In the rows, 128 means zero.
Known rows, with every way that one mark hangs from another:
labo(fabitop rikalo vives zike(gego) zota): [128 151 117  78 158 189  76  89 100 158 132 162 125 159 171  95 147 135
 185 135 169  56 176 185 113 208 104  77  73 149 148]
rikalo(gego(vives)): [116  96 125 137 121 105  63 123 148 131 110 101 142 139 109 127 104 150
 153 128 106 135 132 129 163  77  95 102 105  98 130]
fased(zota(gego piva(labo(fabitop zike)))): [168 134  90  88 145 176 106 120 159 204 128 127 123 128 161  89 119 151
 175 117  86 121  94 172 118 110  63  97  88 116 122]
fased(zota): [121 135 107 146 138 143 111 104 123 176 116  99 137  78 121 105 110 164
 161  84  71 108 100 124 169 104  95 125  55  83 142]
labo(fased vives): [127 147 145 144 142 128 122 146 132 156 140 148 155 125 159 138 119 168
 157 127 121 136 147 143 155 170 126 135 106  91 130]
piva(fased labo(vives zota(gego(benerit)))): [144 139 133  77 133 158 109 161 149 157 165 170 184 186 140 104 185 186
 156 159  88 157 144 182 155 117 106  90 133 112 113]
benerit(labo(vives zota(gego(fased) piva))): [179  61 141  77 130 152  93 115  90 157 140 177 145 113 100  89 164 194
 161 137  76 149 132 198 177 121  68 147 127  95 134]
mafevez(labo): [141 130 107 146 130 119 123  94 138 174 139  91 136  82 124  97 133 184
 142  76  61 117 106 128 149 104 128 105  86  80 133]
zota(gego(benerit fased)): [ 94 126 125 104 119  85 117 119 108 147 120 144 134 122  85  75 134 175
 143 125  71 165  98 174 117 105  85  97 135 117 103]
vives(gego): [130 133 105 141 108 101  89 136 125 147 119  93 146 123 101 108 129 157
 167  85  81 123 105 136 171 117  94  91  72 102 110]
rikalo(labo(zota)): [107 136 110 118 121 144 114 100 152 154 120  81 155  92  88 104 156 192
 137 105  83 130 121 133 153 117 103 127  69 118 150]
gego(benerit(labo(rikalo)) fased zike): [108 104 149 102  96  80 162  86  88 142 141 165 130 148 104 102 156 153
 140 140 111 135 128 200 136 128 126  72 127  93 100]
fased(zota(gego(benerit vives zike(labo(fabitop))))): [101 106 120  75 103 116  72 112 153 148 135 149  91 131 157  89  91 117
 102 119 135 135 168 151 122  73  89 106 160 124 104]
mafevez(labo(vives zike)): [154 140 112 133 150 155 122 116 140 159 156 150 156 109 168  97 142 175
 167 107  91  81 142 148 135 180 116  61 108  99 146]
labo(fased rikalo vives zota): [141 131 157 125 160 170 124 123 113 163 124 152 133 143 136 111 157 177
 153 128 160 105 170 165 135 173 140 139  68 104 130]
gego(benerit(labo(rikalo)) fased vives zike): [111  77 166  98  86  73 141  98 106 115 151 180 131 164 108 110 156 138
 110 145 130 135 166 196 136 109 127  74 141  75  95]
zike(gego(benerit)): [116 158 101 116 103  88  86  91 134 144 145 112 141 135 125 118 126 146
 158 117  83 130 114 141 141 129 101  79 100 113 140]
piva(fased labo): [129 145 111 130 123 125 142 150 150 178 167 114 200 152 137 150 142 169
 189 115  71 152 103 147 174 101 125 118  97  77 114]
gego(fased labo(vives zota) zike): [103  77 164 101 127 124 120 103  84 148 110 185 145 112 112  98 160 157
 132  92 138 156 181 154 140 145 103 100 116 120 123]
mafevez(labo(fased)): [137 133 129 153 133 114 138 111 152 178 148 108 126 107 141 115 127 183
 146  82  91 142 116 132 123 135 140 134  98  82 122]
fased(zota(gego piva)): [163 101 104 117 149 146  99 112 138 188 109 101 118  86 105  87 116 179
 162  93  58 133  79 150 153  72  67 128  86  85 140]
zike(labo(rikalo(gego) vives)): [164 116 107 141 119 154  85 141 132 153 148 124 155 163 135 127 126 139
 217 157 142  78 150 177 172 114 109 119 108 146 139]
mafevez(labo(fabitop rikalo vives)): [162 135 127 116 142 176 113 113 114 158 150 137 129 115 173  94 143 149
 147 113 124  83 144 154 130 142 153 107  77 101 114]
piva(labo(fased vives(gego(benerit)) zike)): [164 178 119 123  88 121 127 195 172 135 177 177 169 214 174 139 170 136
 172 150 135 118 157 166 120 204 111  46 123 126  99]
zota(gego(fased labo(rikalo) vives) piva): [167  35 150 101 102 120 109 135 114 137 117 139 108 131  77 100 152 155
 128 106 121 160 163 194 112  51  90 137 116 109  99]
rikalo(gego(zike) labo(zota)): [ 79 104 121 111 139 114 108  86 158 156  96  95 138 146  86 111 151 174
 160 117 110 148 104 147 135 106  96  76 114 136 157]
rikalo(gego(fased(zota)) labo(vives zike)): [105 122 109 137 128 171 126 142 133 145 140 158 174 146 125 115 151 136
 228 151 105  96 104 166 128 157  68  85 111 125 155]
labo(fased zike(gego(benerit))): [103 171 113 118 115  96 121 108 145 156 155 147 130 174 152 123 124 146
 170 131 123 125 133 160  94 202 105  66 126 126 131]
benerit(labo): [139 120 112 129 102 116 103 107 127 161 150 107 156  99 125 127 119 172
 160 115  63 128 112 154 197 116 105 122  93  83 128]
rikalo(gego(benerit fased zike) labo(fabitop vives)): [ 67 135 138  88 108 107 136 128 118 115 129 168 153 169 134 122 147 116
 156 175 135 161 119 159  96 144 104  69 168 134 108]

Rows:
[121 145 123  71 148 150  91 119 129 143 115 174 128 142 137  56 154 192
 140 153 111 103 168 172 120 176  79  47 126 142 132]
labo(vives zike zota(gego(benerit)))
[ 98  74 135 107 126 109  89  85 124 164  72 116 112 143  97 101 136 161
 146  95 129 154 146 143 142  97  94  73 106 142 133]
rikalo(gego(labo(zota) zike))
[169 121 146  74 142 189 131 116 117 176 149 173 129 136 191 121 127 172
 149 154 147 114 177 165 139 215  98 134 110 106 106]
benerit(labo(fabitop fased vives zike zota(piva)))
[152  87 133  75 122 150  75 126 155 169 138 124  92 131 138 110 100 166
 115 122 153 161 186 153 119  94  90 197 141 133 101]
zike(labo(fabitop fased zota(gego(vives) piva)))
[112  86 156  95 125 131 117 109  69 143 134 190 138 177 149 127 135 116
 191 169 157 124 128 212 145 139 113  90 144 114 106]
benerit(labo(fabitop rikalo(gego(fased zike)) vives))
[118 159 111 116 132 132 111  90 141 184 167 131 110 145 192 118 116 143
 172  94 130 116 123 153  74 199 123  97 113 118 130]
mafevez(labo(fabitop fased zike(gego)))
[131 135 148  76 109 128 126 109 105 135 150 173 129 159 180 116 137 128
 119 164 151 107 168 184 150 157 134  69 129 107  95]
gego(benerit(labo(fabitop rikalo vives)) zike)
[ 95 151 103  92 123 154 126  80  84 163 142 166 112 155 147  84 142 106
 187 131 139  73 124 176  76 170  95  73  78 130 114]
labo(fabitop rikalo zike(gego(benerit fased(zota))))
[117 116 163 120 106 125 147 139 135 151 128 182 118 141 169 132 138 133
 114 116 147 147 188 138 119 152 123  92 121 103 109]
gego(benerit labo(fased(zota) vives) zike)
[140 149 100 108 137 159  99  73 123 178 157 122 111 144 168  95 139 140
 182  99 125  66 121 180  87 167 131  63  82 125 134]
mafevez(labo(fabitop rikalo zike(gego)))
[117 113 134  71 140 140  85 108 142 135 105 151  97 163 106  49 160 180
 107 146 140  90 186 187  96 127 102  49 108 136 114]
labo(rikalo zike zota(gego(benerit vives)))
[115 130 148  51 116 136 104  89 102 142 133 178 134 133 171  99 137 151
  99 150 132 128 181 155 161 167 115  75 126 107 106]
gego(benerit(labo(fabitop vives zota)) zike)
[136 159 121 106 130 164 129 172 133 161 182 152 200 161 188 155 137 142
 180 143 105 138 135 148 167 138 127 120 108  86  99]
piva(fased labo(fabitop vives))
[139 150 146 101 126 157 126 150 123 129 134 179 124 205 138  91 186 155
 154 146 178  76 186 178  99 224 120  54  87 140  97]
labo(fased rikalo vives(gego(benerit)) zike zota)
[137 135  94 149 104 136  87 109 149 185 180 116 134 129 150 146 100 127
 209  90 112 115 126 147 150 135 101 174  99 117 162]
zike(gego labo(fased(zota)))
[139  95 122 123  86 127  74 126 119 146 101  99 127 125  87  95 163 165
 137  68 110 130 157 129 163 111  90  99  57 133 105]
vives(gego(labo(zota)))
[178  73 150 128 119 171 149 136 153 169 130 137  97 141 143 124 135 144
 132 106 167  98 196 156  94 125 114 127  75  95 107]
gego(labo(fased(zota(piva)) rikalo zike) vives)
[137 121 126  88 120 173  96  81  94 172 124 112 120 118 135  97 139 167
 140 122 124 100 147 172 167 129 127 134  55 108 110]
benerit(labo(fabitop rikalo zota))
[172 101 107 109 123 113 117 132 138 176 141 129 157 123  88 104 147 175
 180 114  60 180  81 190 136  70  73 128 122 100 121]
zota(gego(fased) piva(labo))
[183  88 139 107 166 183 148 117 122 174 162 133 164 121 133  97 166 202
 152 110  82 121 138 139 150 123 125 122  97  59 124]
mafevez(labo(vives zota(piva(fased))))
[120 104 121 126  51  80 121 150 101 123 126 133 138 142  83 102 164 133
 137  96  98 158 143 137 127 115  91  83  99 126  69]
vives(gego(benerit fased labo))
[117 148 112 105 148 162 142 125 139 193 154 135 180 166 136 113 163 185
 192 118  96 120 131 161 151 151 107  81  87 101 120]
piva(fased labo(zike zota))
[ 89  70 171 100  98  87  94 112 161 127  94 151  94 188 116 120 143 147
  88 125 178 182 210 136 101 102 116  80 144 134 100]
rikalo(gego(benerit labo(fased zota) vives zike))
[120 103 121 128 135 145 122  92  89 169 127 122 114 141 120  87 137 139
 180 114 119 116  86 173  95  98 131 108  90 117 101]
mafevez(labo(fabitop rikalo(gego(fased))))
[141  97 118 140 140 141 143  98  95 180 122 120 147  72  93  99 124 162
 173  91  64 128  87 135 145  97  77 149  75  69 125]
gego(fased(zota(piva)))
[117 125 120 138 127 137  88 118 159 157 152 155 123 152 165 137 111 128
 174 100 136 105 157 148 113 164  95 110  99  90 160]
labo(fased(zota) zike(gego(vives)))
[134  78 120 115 123 130  79 115 151 159 136 139 100 138 124  97 116 137
 148 101 136 109 159 190 143  59  99 119 130 116 139]
fased(zota(gego(vives zike(labo(rikalo)))))
[140 110 133 109  72  92  94 121 149 118 159 128 147 129 133 125 124 158
 101 143  84 134 168 143 183  97 109 103 114  73 106]
gego(benerit(labo) vives)
[127 144 148 104 107 105 126 146 132 132 153 175 110 173 188 110 150 126
 114 111 153 147 149 138  88 179 145  58 144 105  76]
mafevez(labo(fabitop fased vives(gego(benerit zike))))
[161  80 141 130 109 153 135 138 160 168 128 134 110 121 148 133 116 148
 125  99 142 128 192 130 113 128  94 134  94  88 111]
gego(labo(fased(zota(piva)) zike) vives)
